Each row comes from the steps of one path. Every step used is in the known rows, and no mark comes twice. Write the path behind each row, first mark first.
(in the rows, 128 means zero)
Known rows:
C -> D: [100 108 105 113 141 146 118 109 116 132 124 183 114 149 100 133 158 134
  94  81 146  97 158  67 139 121 182 111 104 121 115  92 121 152]
L -> A: [170 186 151 105 124 166  73  80 149 126 130 135 118 151 127 102 132 148
  97 144  95 138 136 102 149 141 176 115 122 155 103 128 140 155]
S -> B -> K -> L -> Q -> D -> C: [217 178 136 126 168 221 110 147  49 140 124 180 139 191  54 137 130 116
  87 124 116  78 173 123 188  80  90  80 143 137 157 108 120 206]
X -> B -> A -> L: [128 148 108  88 131  95  99 135 109 122 109 142 120 167 138 101 154 160
  65 137 118 116 156 123 116  84 145  99 180 151  99 166 146 148]
L -> A -> B: [184 174 140 106 149 118 103  99 140 125 129 130 132 140 136 106 156 138
  81 130 105 117 160 148 127 111 172 121 113 159 112 139 137 138]
X -> B -> A: [143 155 140  91 136 106 112 133 100 121 126 144 121 188 136 150 142 149
  77 128 122 113 196 114 126 111 151 122 164 152 112 174 131 142]
P -> L -> C -> D: [145  69  70 116 134 150 102 114 144 153 102 180 121 123 142  77 148 123
 107  82 124 105 141  74 192 111 180 102 106 115 139  82 132 167]
Q -> L -> S -> B -> A: [140 154 152 106  99 109  95 122  97 181  97 126 118 156 168 159 135 145
  95 120 101 124 116 112 129 155 115 146 139 180  68 135 159 198]
S -> B -> A -> L: [132 137 116  80 121 100  73 147 105 136 105 135 138 174 135 109 165 154
  95 147 128 101 145 121 112 114 127 107 136 143  85 171 151 158]
Q -> L: [ 99 158 129 111 136 166 123  56 115 136 113 167 115 149 124 157 121 117
  97  93  97 149 116  87 136 133 145 118 121 161 107 107 143 165]
C -> L: [ 94 144 107 108 103 154  88  71 143 141 126 152 150 159  98 139 172 142
 127  96  95 122 122  88 124 127 161 121 108 102 130 129 120 180]
B -> A -> L -> P: [149 182 107  95 110 116  62 105 114 131 105 141 103 146 117  65 155 160
  92 102 105 138 134 121 133 118 145 100 163 149 114 145 133 163]
A -> B -> X: [167 115 144  88 161  66 150 135 139 102 101 139 150 160 132 128 170 113
 119  88 129 119 154 140 107  89  89 109  82 152 137 112 140 138]
P -> L -> K -> B -> A: [162 136 160 114 124  88  92 132 104 128 146 116 119 132 159 107 115 134
 118 116 138 144 136 146 139  87 124 116 137 124 135 149 128 126]
B -> K -> L: [148 166 133 107 118 148 105 124 109 128 123 143 137 145 100 129 135 121
 127 108  88 162 120  80 127  75 150 115 119 137 150 105 137 159]
P -> L -> Q -> D: [163 132 107 129 157 221 121 125 113 113 104 208 140 156 108 111 123 119
  37  99 124 112 143 112 170  68 104  80  91 134 118 114 133 171]
K -> B -> A -> L -> C -> D -> Q: [142  73 118  95 169  83 148 109 144 160 113 231  86 160 132  38 183 114
  94 109 186 113 177 101 179 113  83  44 189 115 105 125 160 164]
S -> B: [151 113 131 108 133 147  95 104  95 125 142 133 169 187 119 172 159 146
  84 121 112 106 177 105 131 137 149 124  89 126  97 147 131 169]
Q -> D -> C -> L: [112 198  96 120 121 200 100  55 141 162 126 178 117 163  68 121 155 127
 129  78 128  58 145  85 164 118 143  81 139 101 138  88 116 201]
Q -> D -> C -> L -> A -> B -> K: [175 235 116 116 136 145  78 116 124 168 113 134  97 133  70  71 150  92
 116 105 127  52 148 157 147  71 156 103 177 126 176 108 116 206]
A -> L -> K -> B: [140 122 151 123 141 117  83  83 110 113 170 118 143 114 111  93 150 156
  82 122 124 143 115 137 125  86 141  99 135 114 111 116 143 156]
K -> B -> A -> L: [115 138 143  96 124  77 118 109 137 136 132 155 111 162 138  88 158 143
 107 123 140 137 142 133 107  86 104  76 159 137  80 146 150 131]
S -> B -> A: [146 139 150  90 123 107  88 146  97 133 121 137 140 195 136 161 149 145
 109 137 132  98 185 114 121 140 127 127 117 143  97 175 132 152]
P -> L -> S -> B -> X: [200  72 119 114  90  99 100 152 137 143  80  93 175 158 186 114 159 147
 115 112  87 132  96 123 145 104  82 114  70 142  94 100 157 199]
K -> B -> A -> L -> Q: [148 119 159  97 154 109 123 126 118 112 126 186 120 178 108  86 156 149
  82 139 144 150 153 156 133  90  71  59 153 145  94 154 135 141]
K -> L -> A -> B -> X: [217 181 133 108 141  96 143 126 166 133 101 140 119 144 157  63 147 119
 132 129  56 130 106 153 125  94 107 108 112 176 131 114 175 138]
P -> L: [138 121  99 110 118 158 105  94 134 122 110 142 150 147 145 129 137 134
 100 101 105 147 125  96 147  89 156  97  89 129 120 117 128 142]
D -> Q -> L -> A -> B: [176 178 133 113 185 145 150  56 120 139  98 180 104 152 148 116 142  97
  59 122 109 148 142 142 154 119 118  87 151 178 113 146 166 167]
S -> B -> K -> L -> A: [207 178 140 119 110 154  63 140  96 159 126 112 132 163 123 102 126 127
 109 163  55 128 124 123 141 106 165 136 138 151 127 141 156 183]
S -> L: [118 130 125 106 123 153  80  60 127 131 102 184 153 153 110 131 146 156
  65 115  96 135 115  84 153 147 139 107 103 142 117 132  99 159]
X -> B: [145 128 122 116 144 143 121  92  97 112 145 141 149 179 122 163 153 152
  56 114  99 122 188 106 138 107 167 119 133 133 111 148 130 158]
C -> D -> G: [115  86  86 132 126 140 124 105 100 156  89 186 122 144 102 153 167 113
 105  59 168 102 168  73 118 102 178  89 108 140  93 110  84 147]
L -> S: [149 138 153 109 100 139  91  80 150 135 124 126 155 133 130 136 163 171
  94 103 109 155 125  76 135 126 148 117  88 146  83  90 132 181]

Write each row's path:
[167 101 182 117 137  82  97  88 116 117 128 148 141 138 123 101 124 137
  94 117 107 139  95 139 150 138  69 110 118 134 150 120 115 163]
S -> L -> K -> B -> X
[170 138 165  97  90  95  74 143 116 157 115 111 149 170 154 144 162 172
 103 132 122 113 157 106 126 146 121 135 111 154  70 148 139 183]
L -> S -> B -> A
[157 117 113 118  87 150  92  98 153 143 103 116 160 121 166 115 154 161
  97  99  97 167  98  89 152  96 148 104  80 141  89  89 135 171]
P -> L -> S
[165 104 114 113 150 191 105 108 115  98 106 173 160 162 116 128 139 142
  77 117 109 162 134 116 171  93 120  82  84 139 129 129 116 155]
P -> L -> Q
[155 191 131 119 154 129 122  77 121 150 109 146 101 126 146 114 128 111
  78 115  85 128 123 158 128 119 162 127 139 186 107 128 157 154]
Q -> L -> A -> B
[142  80 152 130 192 103 183  96  89 132 123 197  75 143 126 112 126  77
 104  71 160 128 117 114 168 121  54  89 154 130 150  85 168 187]
C -> D -> Q -> L -> K -> B -> X
[116 169 103 102 114 170  87  35 142 144 127 144 142 170  72 134 170 152
 166  95 114 110 140  90 164 142 158  82 133 104 148 107  97 181]
D -> C -> L
[121  88  80 140 138 147 125  73 104 195  70 211  98 118 122 126 139  84
 115  49 139 111 143  75 166 133 172  99 145 165 108  93 113 186]
Q -> L -> C -> D -> G
[154 128 137 100 174 175 136  28 130 139 101 209 122 158 131 123 136 103
  90 100 115 168 149  74 203 156 102  85 145 153 125 112 162 196]
D -> Q -> L -> C
[191 136 144 108 178 134 132 153  80 105 119 168 162 146  82 130 162 117
  82 108 101 153 153 151 135  50 106 105 108 147 169 127 117 152]
A -> B -> K -> L -> Q
[168 121 122  78 128  97  55 141 130 149 105 139 143 162 145  76 162 152
 105 150 119  99 154 120 150 133 124 113 146 145 101 158 160 176]
S -> B -> A -> L -> C
[207 147 110 139 109 154  73 125  48 149 139 115 149 167 100 131 148 133
  95  97  44 134 154 126 148 104 154 137 136 121 148 135 124 199]
S -> B -> K -> L -> P
[121 128 152 135 116 124  85  64 113 139 184 126 147 135  97 127 158 143
 122  96 104 124 123 131 127 127 152 132 128  79 145 131 120 181]
C -> L -> K -> B
[179 124 127 134  93 156 106 101 123 168 133 127 176 153 148 139 173 174
  97 121  52 132 116  90 140 130 139 126  85 138  70 108 158 190]
K -> L -> S -> B
[155 100 173 112 140  81 161 100 145 114 136 143 129 186 136 125 152 117
 130  99 122 144 152 127 124 105  70  84 106 133 111 108 145 147]
K -> B -> X
[126 175 190 116 141  96 111  96  83 143 148 138  83 130 138 137  98 117
 113 111 128 139 126 140 131 130 114 133 173 155 125 140 149 148]
Q -> L -> K -> B -> A
[164 131 112  85 138  93  85 126 129 136 109 149 123 152 144  67 157 157
  76 143 109 115 167 119 156 110 143 106 194 151 116 161 155 165]
X -> B -> A -> L -> C
[154 134 144  94 154  85 109 148  93 109 120 118 153 143 100 148 161 107
  93  94 145 129 173 136 105  56 145 125 108 139 154 125 116 150]
A -> B -> K
[154 128 182 129 143 123  98  77 101 112 185 118 143 135 111 139 135 146
  94 113 126 140 155 128 138 117 143 124 118 115 124 123 124 151]
L -> K -> B
[120 143 132 105 169 179 153  38 108 125 104 205 119 171 124 158 136 106
  84  98 123 170 135  76 163 132 100  79 134 152 109 122 157 178]
D -> Q -> L
[118 124 122 117 183 173 128  79  72 130 120 202  90 119 101 135 125 105
  73  81 160 124 120  69 176 137 141 112 146 132 149  96 148 190]
C -> D -> Q -> L -> K
[153 158 203 107 135  85  92 119 100 120 168 122 115 145 125 128 123 142
 117 125 148 132 165 134 122 120 122 126 149 128 126 152 128 132]
L -> K -> B -> A
[157 177 125 103 115  97  67 128 126 152 116 113 131 130  98  87 166 111
 116 120  96 112 126 158 110  84 175 141 144 128 171 140 120 185]
C -> L -> A -> B -> K
[155 183  86 128 104 182  65  18 112 155 134 132 129 169  63 116 172 159
 151  68  82 113 152 113 184 160 171  90 154 101 165 110  78 200]
D -> C -> L -> P
[193  83  93 122 177 145 146 131  86 151 117 207 118 162 103  91 162 104
  73 103 114 122 189  71 205  84 144  94 185 111 170 113 148 199]
X -> B -> K -> L -> C -> D -> Q
[193 146 137 133 158 203 112 175  55 131 125 188 146 178  75 133 128 107
  46 124  96  92 158 122 151  65  94 116 117 134 133 127 147 204]
S -> B -> K -> L -> Q -> D
[112 166 123  71 118 107  80 122 140 122  96 152 117 148 127  88 151 150
 110 130 136 136 123  98 112  96 132  90 142 154 104 142 149 141]
B -> A -> L
[160 134 121 114 125 160  59 105 110 108 134 109 157 106 134 117 119 146
 101 113 111 148 105 105 152  95 170 123  91 122 151 121 129 155]
P -> L -> K
